Known rows, with every step that occurs:
p/d: [ 22  22  13 -25  38  -8  11  13  -8  -3 -12  -7 -15  -3  20 -11  -4  -4
  29   3  15  13 -19   2  22   5  -4   3 -34 -25 -22 -23  18  -2  19   9
  18  -2  -4   1  32  10 -12   7 -35 -32 -13   7   4]
h/j/m: [  5  66   9  25  28   4  -7   4 -27 -11  20 -18   2   1  23 -13  -7   1
  18 -15  -1  33   9  11  15  -3 -13   3 -14   1  -1 -18  32 -12 -21  11
 -19  -6 -26  13   8  13  -4   5 -71 -20 -22  47  -4]
j/h/p/d: [ -5  15  36 -29  42  15  -5  19  -9 -10 -15  -5 -11  11   6  -5 -10   9
 -65 -49  18  30 -11  30  15  11  -8 -26 -57 -16 -24 -26   9  15  37  11
  -7  -2 -12  13  -9  17 -19   8 -34 -29  -5  38   2]
d/p/r/h/j/a: [ -1  62 -24 -15  46  14  16  14  19 -15  42 -44 -18  12  19 -25 -18  17
 -88  -7   3  24 -26   2  44  -6  -9 -12 -50 -41 -27 -48  -1 -12   3   5
  14  15   3 -14 -47  33 -14  49 -26 -21 -33  33   1]
j/r/h/p/d: [ 22  21  21 -38  39  22  10   9  -4 -12 -10 -32 -14  -9  -3   3 -15  20
 -45 -55  -7  58 -11  23  25  29  -6 -45 -48 -74 -34 -27   1   9  62  10
 -31  26  -3  17 -37  32 -18  20 -31  24  -5  32  13]
a/j/h/p/r/d: [ -26   30   21  -54   24   19    1   17    8    0   13   21   -6   40
    7    0  -28    3  -34  -47   22   18  -25   22   13    3  -17  -33
  -77  -34  -23  -24   -6   -6   17   18   23   -9  -23   12  -30   27
    8   -5 -103   26   -8   88  -23]
d/r/h: [  5  43 -15  11  29 -11  -3   8  -8 -10 -12 -64 -17  13  13  16  20  -4
  63   9   8 -15 -14   7  37  17 -13  -1 -17 -54 -21  -7   9  -8  55   1
 -14  19 -31 -25 -12   2 -13  -8  31  15 -19  12   7]
p/r/h/j: [ -7  60 -28  28  44  10  11   8  18 -14  19 -30 -16 -12  10 -32 -42  14
 -21  -8  -3  57  -8  27  37   0   2  -3 -55 -22 -23 -30  15 -12   5  12
 -26  11  -8   2  -9  44 -13  32 -64   4 -31  48 -14]
m/j: [  1  22  17 -24  26  -2  -1   9  -7  -7 -39   5  -2  17  25  -9   8   0
  50  -1  30   3  12 -34  11  10 -10  18  -2   4  15  -4  46  -5 -24  18
  13 -10 -17  -1   9   9  -8   3 -19  11 -12  21  14]
r/h/p/d/a: [ 14  27   6 -30  43  28   4   5 -14  -9   9 -36 -19 -26  -1  34  -5   5
  -3 -30   0  34 -25  -6  19  14   2 -35 -45 -48 -47 -28   4  -8  55   4
 -40  31   2 -14  -5  24 -21  32 -16  30   0   9  -4]
d/p/r: [  8  31  -1 -18  38  -3  10   2   4   5  -1   8 -17   7  18 -18  42   1
 -25  -9  32  -5 -24 -15  42 -11  -4  -9 -31 -32 -17 -16  10 -10 -17  19
  33  -8  -1  -6  -3   1   7  38  41  -5 -19  31  -5]
p/r: [  8  25  -1  -3  33  -1   8  11   6   1  -7  10 -14   6  18 -29   6   1
   0 -19  23  18 -13   0  22  -7  -3   3 -32  -8 -15 -15  22  -9 -33  23
  11  -9 -16  12  23   8   2  30 -14   3 -24  42  -9]
p/d/r: [ 27  36  15 -16  41 -12  10  11 -19   2 -14 -28 -22  15  24   1  31 -14
  79  10  25 -22 -22  -1  37  10 -19   2 -26 -29 -33 -19   9  -2  43   2
  19   4 -18 -14  29  -5  -7 -14 -14 -48 -12  16  13]
j/h/r/p: [ 10  34  41  15  41  17  -4  20   4  -6 -20 -30 -12  16  -1 -23 -33  12
 -54 -46  13   3 -17  16  16   3   0 -18  -5  -7  -6  -4  13  12  15   8
  26  19 -27  13 -62   8 -18  -9  -9  39 -13  43 -19]
d/a/j: [-11  36   2  -2   7  -9 -11  11 -18  -6  18  -8  -1   4  21  37  -1  -1
  10  17  16 -18 -23 -38  -8  -5  -1   2   9 -30  -2   1  10 -30 -16   9
  22   8 -16 -24  -1   8  11  -6 -27  63  -9  15 -32]
p/d/r/h: [ 19  38  -8  -8  43 -15  16   7 -10  -7 -12 -60 -26   7  14  17  14  -5
  80  16   4  -9 -26  18  47  18 -13  -6 -46 -62 -44 -23  -1  -3  81  -5
  -7  19 -15 -22   0   7 -17   2 -10 -29 -10   6  15]
r/h: [  1  31 -14   4  25  -8  -3   8   3 -14 -10 -43 -10  -5   9   3 -10   9
  18   1  -5  20  -9   9  20  14   3   0 -29 -52 -11  -8  19  -7  25   4
 -21  11 -14  -8  -8  20 -17  13  15  34 -20   9  -3]
d/r: [  9  41   8   4  26  -9  -7  12 -14  -3 -16 -30 -13  23  24  -3  41 -13
  56   5  29 -26 -10 -12  26   9 -18   5   4 -25 -16  -2  20  -6  19   9
  12   3 -32 -15  14 -12  -2 -26  26  -8 -20  22   5]
h/r/p/d/a: [ 50  35  45 -14  52  26  18   9 -14   9  -3 -26 -24 -20   5   5 -14  -4
  17 -26  17   0 -41 -26  23  -1   6 -21  -6  -9 -39 -22   7  -7  16   6
  27  37  -2   1 -15   3 -17   9 -35  35  -2  12 -20]
r/p/d/a/j: [ 32  35   8 -59  29  -9  15   3 -21   6   7 -14 -16 -10  16  42 -20 -13
  38   8   8 -14 -39 -47  10 -14   3 -15 -16 -51 -27 -15 -12 -18  19   3
  59  26  -7 -17  -7   5   2   8 -59  33   1  10 -36]
j/r/h/p/d/a: [ 10  23  18 -33  36  33   7   7 -14 -13   3 -37 -10 -19  -9  40 -10  20
 -40 -41  -5  55 -21   4  19  24  -3 -45 -47 -70 -42 -16   1  -2  53   6
 -43  44  14  -2 -47  31 -15  29 -32  52   3  22   2]

Rows:
[  4  31   1 -53  34  11  19   7   7   9  -9  10 -12  12  14 -20   3  -7
  67  -1  20  24 -27   5  31   2 -13  -5 -71 -31 -28 -20  20 -12  -4  17
  23  -6   2  14  22  19   2   5 -72  -7 -16  52  -5] -> p/r/d
[ -2  39  15 -74  29   2   5   2  -9   8  -6 -18  -6   8  18  10  45  -8
  58  14  23 -10 -33 -18  38  10 -11 -14 -39 -69 -19 -11  15 -12  30   4
  47   2  10 -18 -10  10  -4 -16  15  -2  -5  17   3] -> r/d/p
[-13  43   6 -51   9   2  -1   7 -17   4  17 -12   2   7  18  49  -1  -9
  76  33  15 -13 -37 -33   1   4  -9  -6 -30 -52 -19  -4   8 -33   7   1
  36  12  -2 -23   1  18   9 -33 -80  58   0  25 -28] -> r/d/a/j
[  9  31  23 -66  38  39  11   8   5  12  -1  17 -15   9  10 -30  10 -11
  28 -60  27  33 -20   4  26   8 -11 -30 -54 -29 -35 -31  19  -6   2  23
   6  -6 -14  21  21  20   0  11 -59   6 -14  70  -4] -> h/p/r/d
[ -1  27  -7  -1  22  -3   3   9   2 -21 -17 -44  -2   1   0   7 -13  23
 -17  -8 -10  41  -6  15  16  24  -2 -14 -34 -72  -7   0  13  -1  28   7
 -23  25  -4   4 -52  28 -10   8   0  54 -17  22   2] -> j/r/h
[-10  24  36 -28  28   0  -8  22  -8 -11   8   6  -9  25  14   9 -29   6
 -66 -43  13   9 -15  19   3   5  -5 -29 -44 -31 -16 -30  -9   4  38   9
  17  -8 -27   1 -17  17  -4  -4 -59  -1  -5  44 -13] -> a/j/h/p/d
[  1  20  26 -29  26  28  -1   5  -4 -17 -35 -18  -3  15   3   8 -13  21
 -16 -59   5  51  19 -10  14  34 -13 -31 -16 -48   1  -9  31   7  22  17
 -34  19 -19  13 -63  29 -14  17 -26  72  -7  45  28] -> m/j/r/h/p
[ 37  28  22 -66  41  14  18   2 -20   0 -25 -24 -10 -14   0  32  -6   6
  17  -5   5  25 -32 -27  18   1  -3 -25 -31 -56 -32   0   3   0  19   8
  41  48  19   5 -40  10  -9  16 -45  29   4  17 -20] -> j/r/p/d/a
[ 12  44  12   0   4 -23  -7   4 -29  -8  19  -3   2  30  27  23  -3  -3
  27  -8  -5 -16  -2 -10  -1  -5 -12   5   3 -29   6  -8   7 -21 -21  16
   8 -16 -45   4   6 -10  17   4 -49  27 -16  36 -15] -> a/j/m
[  1  18  30 -27  22   4   2  10  -9 -14 -50   3   4  24  18   1   4  15
  18  -3  22  25  14 -22  10  21 -17   4  -6 -21  17   5  42   1 -25  24
  14   4  -6  12 -32  16  -3  -1 -40  37  -8  35  19] -> m/j/r
[  1  34  13 -13  10   9  -8  11  -2 -18  10 -28  -3  17   5  16 -30  18
 -71 -59  -9  29  -3   6   3  25  -1 -44  -9 -86  -6 -16  -9  -6  35  13
 -13  18 -33   6 -62  28   2   1 -16  89 -14  48  -5] -> a/j/r/h/p
[ -6  30  -3 -56  31  22  16   4  -4   9   3   3  -8  -2   6  15  14  -4
  76  19  25  20 -39 -14  24  -6 -12  -2 -67 -22 -36  -9  19 -24 -12  15
  15  14  18  -3  12  21   4  13 -73  23  -7  42 -20] -> p/r/d/a
[-18  19  18  -9  36  25  -8  19  10  -9  -4  15 -11  23   2 -26  -6  12
 -86 -72  28  36  -5  29  14  -4  -9 -27 -47  -1 -15 -15  15  11  -6  25
 -18  -5 -22  21 -18  16  -5  30 -16   9 -19  69 -12] -> j/h/p/r
[-33  17  19 -15  27  -4  -9  18  -4 -18 -46  -1   5  33  15   7  -6  17
  -2   9  26  11  12  -3   6   9 -18  16 -35   8  20   5  42   6  -6  12
   7  -8 -11  -4 -32  16 -12   1 -36   4  -5  33   8] -> m/j/h
[-10  30  21 -63  18  25   4   6 -17  -4 -13 -20   7  -2  -1  38  12  11
  54  17  11  31 -30 -14  11  16 -13 -17 -46 -54 -21  12  21 -15  11   5
  13  30  24   0 -37  26   0 -22 -64  56   2  32 -10] -> j/r/d/a
[ 23  34  44  -3  41  -4  12  21  -3  -5   4 -18 -19  25   8  -4 -63   9
 -51 -32   6 -13 -35  10  16  -2   1 -23 -24 -23 -18 -28 -17   5  40   3
  54  17 -28   2 -54   9  -9 -11 -81  16  -5  40 -25] -> a/j/h/r/p/d
[ 33  47   6 -30  33  -5   0   5 -16   6 -30 -41 -20  16  17  -2  30 -24
  75 -14  22 -29 -16 -27  33   1 -13 -10  15 -38 -18   0   9   1  31   8
  49  20 -38  -9  -8 -21  -7 -18  36   8 -15  30  -7] -> d/r/p
[  5  32 -25 -17  39  -5  14  -2  13   0   5 -23 -21   2   7   0  23  11
 -19   0   8   7 -28   1  50  -1  -1 -14 -52 -67 -26 -19  -1 -10  21  10
   3   9   1 -16 -28  14  -4  51  40  12 -19  20  -5] -> d/p/r/h
[  8  42   5   3  31  15 -11  10  -9  -5  -5 -50 -20  14   9   6  20  -9
  17 -46  15  -4  -5   7  33  23 -12 -30  -4 -56 -30 -16   8  -2  63   7
 -32  18 -45 -14 -13   1 -13  -4  43  30 -18  31  12] -> d/r/h/p
[ 13  23  53 -25  54  28  14  14 -13  -5 -35 -15 -14  13   0  21 -34  14
  -7 -11  25   6 -22 -22  21   0 -12  -9 -30  17 -19 -10  20   6  18   4
  20  35   4  -6 -62  10 -24  13 -82  27  12  29  -7] -> m/j/h/r/p/d/a
[ -32   26   13   -7   20   20  -13   17   -2   -9   23   19   -6   23
    4   27  -14   13 -102  -43   26   10  -19   -3   -4  -14   -8  -31
  -36  -11  -17   -9   -5  -13  -19   19   -6    6  -22   -3  -36   16
   13   26  -55   60   -8   66  -34] -> d/a/j/h/p/r
[ -1  70 -13  34  30   4  -2   0 -17 -19  27 -52  -2  -4  13   3 -30  13
  15  -8 -28  44   8  25  23   6  -8  -1 -36 -32 -12 -22  22 -13  17   2
 -53  12 -24   1 -14  27 -14  19 -69   3 -21  37  -3] -> r/h/j/m
[ 18  28  44 -10  53  26  10  19 -10  -5  -7 -32 -18  -3  -7  15 -31  14
 -36 -23  14  10 -42   1  18  -3  -1 -23 -38  -6 -33 -12   0   6  30   0
  17  39   3  -3 -55  13 -23   6 -52  23   4  23 -27] -> j/h/r/p/d/a
[ 23  25  11 -27  44  14   6   9  -4  -7  -1 -31 -22 -11   7  -2 -14   2
  -9 -48  -1  36 -15  16  26  21   3 -32 -45 -55 -39 -38   6   3  61   3
 -34  11 -17   2   5  24 -25  27  -8   5 -10  16  10] -> r/h/p/d
[  1  59   7  -1  32  14  -4  30   1 -18  24 -29  -2  16  32 -36 -29   3
 -46 -16  11  20  -4  -7   5   2  -8   9  -6   6  -3 -35  30  -7 -27   7
  15   4 -15   3  -3  28 -18  -5 -56 -20 -34  32   0] -> h/j/a
[-34  33  23  -8  11  15 -28  20 -16 -16  19  -3   2  17   5  42 -14   8
 -78 -34  19  -3 -15 -13 -14  -1  -6 -27 -11 -21  -4   0   2 -11   8  10
  -3   9 -25 -15 -39  14   4  -6 -21  70  -4  45 -35] -> d/a/j/h/p
[  6  28  17 -15  25  25  -7  10  -1 -17  -9 -34  -5  -1  -4   2 -15  18
 -63 -63  -5  52   2  18  13  30  -2 -41 -17 -72 -15 -11  12   6  36  14
 -38  24 -17  15 -51  26 -13  10  14  68 -14  41   4] -> j/r/h/p
[-33  30  10   4   9 -24 -14  20  -3 -19   1  -8   2  36  17  15 -26  12
 -43   5  10  -9 -11   9  -3   1  -5   2 -29 -30  10  -1   5  -6   5   6
  26  -7 -30 -11 -29  15   4 -15 -37  32 -15  34 -22] -> a/j/h
[  8  20  25 -42  25   5   1  25  -3 -14 -22  -8  -2  44  35 -13  -7   4
  10  -6  29  -8   7 -44  -1   9 -22  23   6  10  11 -22  41  -4 -39  18
  26  -5 -18   0  -4   6 -13   9 -33  -5 -20  16  23] -> m/j/a
